Known rows, with every step that occurs:
gepa/bupiv/divop: [ 0.18 -0.26 -0.06 -0.02 -0.29 -0.07 -0.10 -0.06  0.15  0.23  0.01  0.10
 -0.21  0.12  0.32 -0.06 -0.02  0.21 -0.02 -0.06  0.27 -0.34  0.20  0.05
  0.07]
tigud/mifipa: [-0.05  0.16 -0.13 -0.17 -0.06  0.03  0.18 -0.04 -0.01 -0.05 -0.18 -0.04
 -0.06  0.16 -0.05  0.00  0.11  0.18  0.10  0.01 -0.21 -0.21  0.08 -0.21
  0.13]
semib/mifipa/divop/bupiv: [-0.20  0.01  0.06  0.14  0.12  0.04 -0.12  0.27 -0.23  0.01  0.13 -0.04
 -0.02  0.02 -0.09 -0.16  0.02 -0.36  0.07 -0.18  0.02  0.02 -0.26 -0.05
  0.13]
gepa/bupiv/tigud: [ 0.27 -0.01 -0.11 -0.04 -0.34 -0.03  0.08 -0.10  0.04  0.15  0.06  0.03
 -0.01  0.15  0.24  0.19 -0.06  0.22 -0.13  0.06  0.04 -0.05  0.04  0.04
 -0.04]
gepa/bupiv/tigud/mifipa: [ 0.19  0.14 -0.07 -0.22 -0.28 -0.11  0.28 -0.28 -0.02  0.13  0.04 -0.03
 -0.08  0.16  0.12  0.28 -0.06  0.18  0.02  0.19 -0.16 -0.01  0.01 -0.08
 -0.06]
daped/mifipa/gepa/bupiv/divop/zinor: [ 0.20 -0.21  0.05  0.31  0.12 -0.28  0.03 -0.19  0.02 -0.13  0.26  0.12
  0.10 -0.25 -0.01 -0.18  0.08 -0.23  0.11  0.09 -0.01 -0.24  0.18  0.33
 -0.01]
tigud/mifipa/mimav/pabor: [-0.11  0.38  0.06  0.01  0.18  0.14 -0.10 -0.13  0.10  0.02 -0.24 -0.14
 -0.02  0.15 -0.20 -0.19 -0.10  0.15 -0.15 -0.20 -0.21  0.04  0.05 -0.37
 -0.01]
vogil/mimav/pabor: [ 0.33  0.15 -0.05  0.11  0.08  0.34 -0.16  0.10  0.22  0.36 -0.36  0.03
  0.03  0.28 -0.02 -0.05  0.13  0.04 -0.40 -0.33  0.10 -0.03  0.27 -0.13
  0.25]
gepa/bupiv/divop/mifipa/semib: [-0.09 -0.37  0.21 -0.22 -0.03 -0.02  0.06 -0.06  0.30  0.01  0.20  0.08
 -0.26  0.07  0.05 -0.06 -0.20  0.12 -0.24  0.15  0.49  0.09 -0.17  0.10
 -0.11]
gepa/bupiv/divop/mifipa: [ 0.07 -0.40  0.02 -0.12 -0.01  0.05  0.09  0.08  0.18  0.10  0.21  0.13
 -0.15  0.16  0.19  0.03 -0.06  0.12 -0.06  0.16  0.53 -0.10  0.09  0.05
 -0.09]
pabor/mimav/vogil: [ 0.15  0.06 -0.09  0.02 -0.02  0.35 -0.12 -0.03  0.14  0.03 -0.24 -0.05
  0.34  0.04  0.11  0.03 -0.28  0.09 -0.30 -0.19 -0.17 -0.03  0.26 -0.18
  0.20]
tigud/bupiv/divop/mifipa/mimav: [-0.70 -0.25  0.15  0.02  0.23  0.12 -0.01 -0.09  0.20 -0.08  0.03 -0.05
 -0.11 -0.03  0.12 -0.05 -0.13  0.15  0.15  0.07  0.69  0.04  0.11 -0.03
 -0.27]
mifipa/divop: [-0.13  0.04 -0.09 -0.07 -0.04  0.01 -0.21  0.08 -0.02 -0.07 -0.14  0.01
 -0.10  0.00 -0.09 -0.20 -0.05  0.19 -0.05 -0.21 -0.17  0.04 -0.06  0.01
  0.16]
bupiv/tigud: [-0.02  0.09 -0.12 -0.07 -0.19  0.01  0.05 -0.04  0.02  0.00 -0.21 -0.06
  0.05  0.07  0.20  0.09  0.05  0.19 -0.03 -0.06 -0.02 -0.01  0.04 -0.03
 -0.04]
bupiv/divop/zinor: [-0.22 -0.34 -0.07  0.16  0.05 -0.08  0.01 -0.03  0.07  0.02 -0.02  0.05
 -0.09  0.00  0.20 -0.11  0.12 -0.03  0.02 -0.16  0.33 -0.26  0.16  0.24
  0.09]
gepa/bupiv: [ 0.35 -0.07 -0.15  0.05 -0.25  0.06  0.00  0.07  0.05  0.14  0.11  0.11
 -0.05  0.22  0.10  0.01 -0.02  0.25 -0.13 -0.01  0.03 -0.27  0.12 -0.02
  0.17]
zinor/divop/bupiv/gepa: [ 0.11 -0.08  0.00  0.14 -0.11  0.24 -0.20  0.42 -0.12  0.27  0.07  0.05
 -0.09 -0.36  0.16  0.04  0.19 -0.07  0.02  0.00  0.07 -0.16  0.02 -0.18
  0.14]
pabor/mimav: [ 0.05 -0.16 -0.10  0.16  0.22  0.23 -0.06  0.11  0.10 -0.02 -0.14  0.06
  0.24  0.15  0.04  0.09 -0.20  0.12  0.03 -0.08 -0.18 -0.27  0.24  0.03
  0.26]
bupiv/tigud/mifipa: [-0.11  0.23 -0.08 -0.26 -0.13 -0.06  0.26 -0.22 -0.02 -0.03 -0.24 -0.13
 -0.01  0.08  0.08  0.18  0.06  0.16  0.13  0.07 -0.21  0.03  0.01 -0.14
 -0.07]
mifipa/divop/bupiv: [-0.15 -0.08 -0.09  0.07  0.05  0.16 -0.14  0.32 -0.19  0.13  0.18 -0.01
 -0.12 -0.05 -0.15 -0.23 -0.04  0.11 -0.19 -0.11  0.00  0.00 -0.12  0.04
  0.17]
semib/mifipa/gepa/bupiv: [ 0.40  0.09  0.11  0.21  0.00 -0.26 -0.12 -0.05  0.00 -0.15 -0.02  0.07
  0.18  0.18 -0.13  0.02  0.10 -0.40  0.24 -0.01 -0.13 -0.15 -0.02  0.08
 -0.01]
zinor/divop/mifipa/gepa/bupiv: [ 0.27 -0.07  0.12 -0.03  0.17  0.10 -0.06  0.23  0.06 -0.19  0.45  0.17
  0.02 -0.11 -0.20  0.11  0.04 -0.08  0.07  0.27 -0.04  0.16 -0.14  0.03
 -0.10]
vogil/mimav: [ 0.13  0.04 -0.14  0.05  0.11  0.18  0.05  0.06  0.21  0.24 -0.30  0.07
  0.11  0.16  0.06 -0.04  0.19  0.29 -0.22 -0.22  0.03 -0.31  0.20  0.08
  0.33]
mimav/vogil: [ 0.16  0.22 -0.14 -0.12 -0.36  0.21 -0.08  0.01  0.07  0.04 -0.26 -0.10
  0.10  0.04  0.13 -0.15  0.02  0.20 -0.37 -0.23 -0.01 -0.02  0.14 -0.30
  0.11]
daped/mifipa/gepa/bupiv/tigud: [ 0.40  0.21 -0.01  0.08 -0.09 -0.19  0.06 -0.21 -0.02 -0.15  0.06  0.01
  0.24 -0.17 -0.01  0.03  0.02  0.00  0.05  0.18 -0.38  0.02  0.07  0.07
 -0.14]
daped/mifipa: [ 0.05  0.14 -0.17  0.06 -0.06  0.15  0.10  0.10 -0.01 -0.14 -0.08  0.01
  0.13 -0.05  0.10 -0.20  0.14  0.19  0.01 -0.05 -0.24 -0.28  0.14 -0.26
  0.22]

Rows:
[-0.05 -0.05 -0.14  0.06 -0.09  0.15  0.12  0.20 -0.15  0.20  0.11 -0.09
  0.03  0.02  0.15  0.06  0.06  0.12 -0.15  0.04  0.16 -0.05 -0.01  0.00
 -0.03] : divop/bupiv/tigud
[-0.18  0.13  0.07  0.01  0.04 -0.10 -0.19  0.03 -0.06 -0.19 -0.20 -0.02
  0.00  0.08 -0.03 -0.13  0.01 -0.28  0.20 -0.28 -0.15  0.06 -0.20 -0.07
  0.13] : semib/mifipa/divop
[-0.38  0.08  0.01 -0.12  0.11 -0.21  0.21 -0.31 -0.14 -0.14  0.01 -0.08
 -0.06 -0.12 -0.15  0.13 -0.07 -0.14  0.05  0.00 -0.25  0.35 -0.20  0.21
 -0.05] : bupiv/tigud/mifipa/divop/zinor
[-0.13 -0.06  0.01 -0.15  0.14  0.36  0.06  0.36  0.05 -0.16  0.26  0.08
 -0.04 -0.07  0.04  0.08  0.11  0.06  0.05  0.10  0.08  0.10 -0.15 -0.23
  0.04] : zinor/divop/mifipa
[ 0.29 -0.05  0.06 -0.05  0.13 -0.14  0.14 -0.04  0.04 -0.16  0.16  0.05
  0.18  0.06 -0.16  0.24 -0.05 -0.04 -0.03  0.33  0.12  0.31 -0.04  0.24
 -0.35] : divop/mifipa/gepa/bupiv/tigud
[-0.37  0.34  0.01 -0.13  0.14 -0.10  0.17 -0.36  0.09 -0.09 -0.24 -0.17
  0.10 -0.04  0.02  0.00 -0.10  0.35  0.06 -0.03 -0.28  0.00 -0.11 -0.10
 -0.13] : bupiv/tigud/mifipa/mimav
[ 0.35 -0.12  0.03  0.04  0.19 -0.03  0.08  0.14  0.06 -0.18  0.22  0.14
  0.14  0.14 -0.29  0.05 -0.01 -0.01 -0.05  0.27  0.13  0.07  0.03  0.18
 -0.13] : divop/mifipa/gepa/bupiv
[-0.29 -0.04  0.09  0.23  0.20 -0.14 -0.06  0.00 -0.13 -0.24  0.04  0.02
  0.06  0.02 -0.11 -0.09  0.03 -0.53  0.15 -0.25 -0.03  0.09 -0.23  0.18
  0.14] : semib/mifipa/divop/zinor
[ 0.01 -0.10 -0.02  0.13 -0.02  0.00 -0.28  0.27 -0.17  0.23 -0.15  0.02
 -0.10 -0.25 -0.09 -0.13 -0.01 -0.05 -0.11 -0.08  0.08  0.03  0.01  0.07
  0.09] : mifipa/divop/bupiv/gepa
[ 0.39  0.08  0.00  0.04 -0.15 -0.26 -0.05 -0.17  0.03 -0.03 -0.03  0.02
  0.12  0.04 -0.04  0.13 -0.02  0.05  0.01  0.11 -0.14  0.06  0.05  0.23
 -0.18] : mifipa/gepa/bupiv/tigud
[-0.27  0.08  0.10  0.06  0.05 -0.05 -0.04  0.09 -0.25  0.03  0.06 -0.13
  0.03 -0.06  0.04  0.02 -0.03 -0.38  0.09 -0.12  0.00  0.26 -0.33  0.02
 -0.07] : semib/mifipa/divop/bupiv/tigud
[ 0.36  0.15 -0.01 -0.06 -0.06 -0.24  0.07 -0.17 -0.01 -0.08  0.01  0.05
  0.02  0.12 -0.30  0.04  0.03  0.04  0.13  0.18 -0.33 -0.14  0.08  0.05
 -0.01] : tigud/mifipa/gepa/bupiv
[-0.21  0.18 -0.04 -0.25  0.00 -0.07 -0.01 -0.09 -0.06 -0.10 -0.18 -0.04
 -0.16  0.01 -0.20 -0.10 -0.03  0.14  0.08 -0.08 -0.35  0.07 -0.09 -0.10
  0.13] : tigud/mifipa/divop
[-0.08  0.22  0.09 -0.13  0.09  0.00  0.07  0.04 -0.20 -0.03  0.22 -0.13
 -0.02 -0.35 -0.16  0.15  0.16 -0.16  0.23  0.21 -0.38  0.19 -0.22 -0.06
 -0.17] : zinor/divop/bupiv/tigud/mifipa/gepa
[-0.08 -0.01  0.02 -0.09 -0.02 -0.23  0.24 -0.37 -0.14  0.02  0.28  0.02
 -0.12 -0.04 -0.11  0.22 -0.20 -0.12 -0.06  0.12 -0.20  0.31 -0.21  0.27
 -0.07] : gepa/bupiv/tigud/mifipa/divop/zinor
[-0.44 -0.37  0.05 -0.10 -0.05  0.16  0.05  0.04  0.09 -0.02  0.01  0.00
 -0.21  0.10  0.20  0.13  0.02 -0.04  0.23  0.17  0.75  0.07  0.23 -0.07
 -0.20] : tigud/bupiv/divop/mifipa
[ 0.02  0.17  0.01 -0.30 -0.21 -0.20  0.10 -0.34 -0.06  0.07  0.05 -0.03
 -0.18  0.01 -0.04  0.18 -0.21  0.13  0.00  0.10 -0.31  0.27 -0.18  0.02
 -0.07] : gepa/bupiv/tigud/mifipa/divop
[-0.11  0.00 -0.04 -0.01 -0.12  0.30  0.01  0.29 -0.15  0.19  0.33 -0.06
 -0.08 -0.24  0.25  0.11  0.11  0.05 -0.04  0.03 -0.04  0.04 -0.18 -0.15
  0.01] : zinor/divop/bupiv/tigud
[ 0.17 -0.13 -0.10  0.21 -0.09  0.09 -0.09  0.32 -0.12  0.28 -0.15  0.02
  0.02 -0.11  0.07 -0.02  0.15 -0.01 -0.08  0.01  0.25 -0.23  0.19 -0.03
  0.10] : divop/bupiv/gepa
[ 0.34  0.17  0.15  0.12 -0.07 -0.37 -0.04 -0.23 -0.02 -0.14 -0.09 -0.01
  0.23  0.10  0.01  0.20  0.04 -0.42  0.27  0.05 -0.13  0.09 -0.09  0.14
 -0.22] : semib/mifipa/gepa/bupiv/tigud
[ 0.25 -0.09  0.20  0.13 -0.04 -0.40 -0.21 -0.18  0.10 -0.06 -0.12  0.06
  0.02  0.08  0.09 -0.06  0.08 -0.41  0.36 -0.06  0.10 -0.21  0.06  0.16
 -0.11] : semib/mifipa/gepa/bupiv/divop
[-0.12 -0.22  0.10 -0.07  0.32 -0.14 -0.06  0.07  0.15 -0.24 -0.15  0.03
  0.04 -0.05 -0.13 -0.12  0.12 -0.07  0.18  0.10  0.31  0.05  0.10  0.19
 -0.23] : bupiv/divop/mifipa/gepa
[-0.59 -0.35  0.23 -0.22 -0.06  0.09  0.02 -0.09  0.23 -0.12  0.02 -0.05
 -0.33  0.01  0.03  0.03 -0.13 -0.04  0.04  0.16  0.72  0.25 -0.03 -0.02
 -0.23] : tigud/bupiv/divop/mifipa/semib
[-0.21  0.31  0.09  0.05  0.19  0.19  0.03 -0.06 -0.09  0.22  0.02 -0.25
  0.01  0.03 -0.12 -0.05 -0.14  0.03 -0.26 -0.05 -0.05  0.24 -0.08 -0.29
 -0.21] : divop/bupiv/tigud/mifipa/mimav/pabor
[-0.22  0.00 -0.08  0.20  0.19  0.02  0.04  0.01 -0.14 -0.25  0.18  0.05
  0.08 -0.25 -0.13 -0.25  0.00 -0.11 -0.05 -0.12 -0.28  0.02 -0.08  0.10
  0.22] : daped/mifipa/divop/zinor
[ 0.00  0.04 -0.02  0.17  0.04  0.04 -0.15  0.23 -0.22  0.10 -0.06  0.01
  0.04 -0.45 -0.07 -0.24  0.03 -0.08 -0.05 -0.01 -0.15  0.00  0.03 -0.10
  0.14] : daped/mifipa/divop/bupiv/gepa
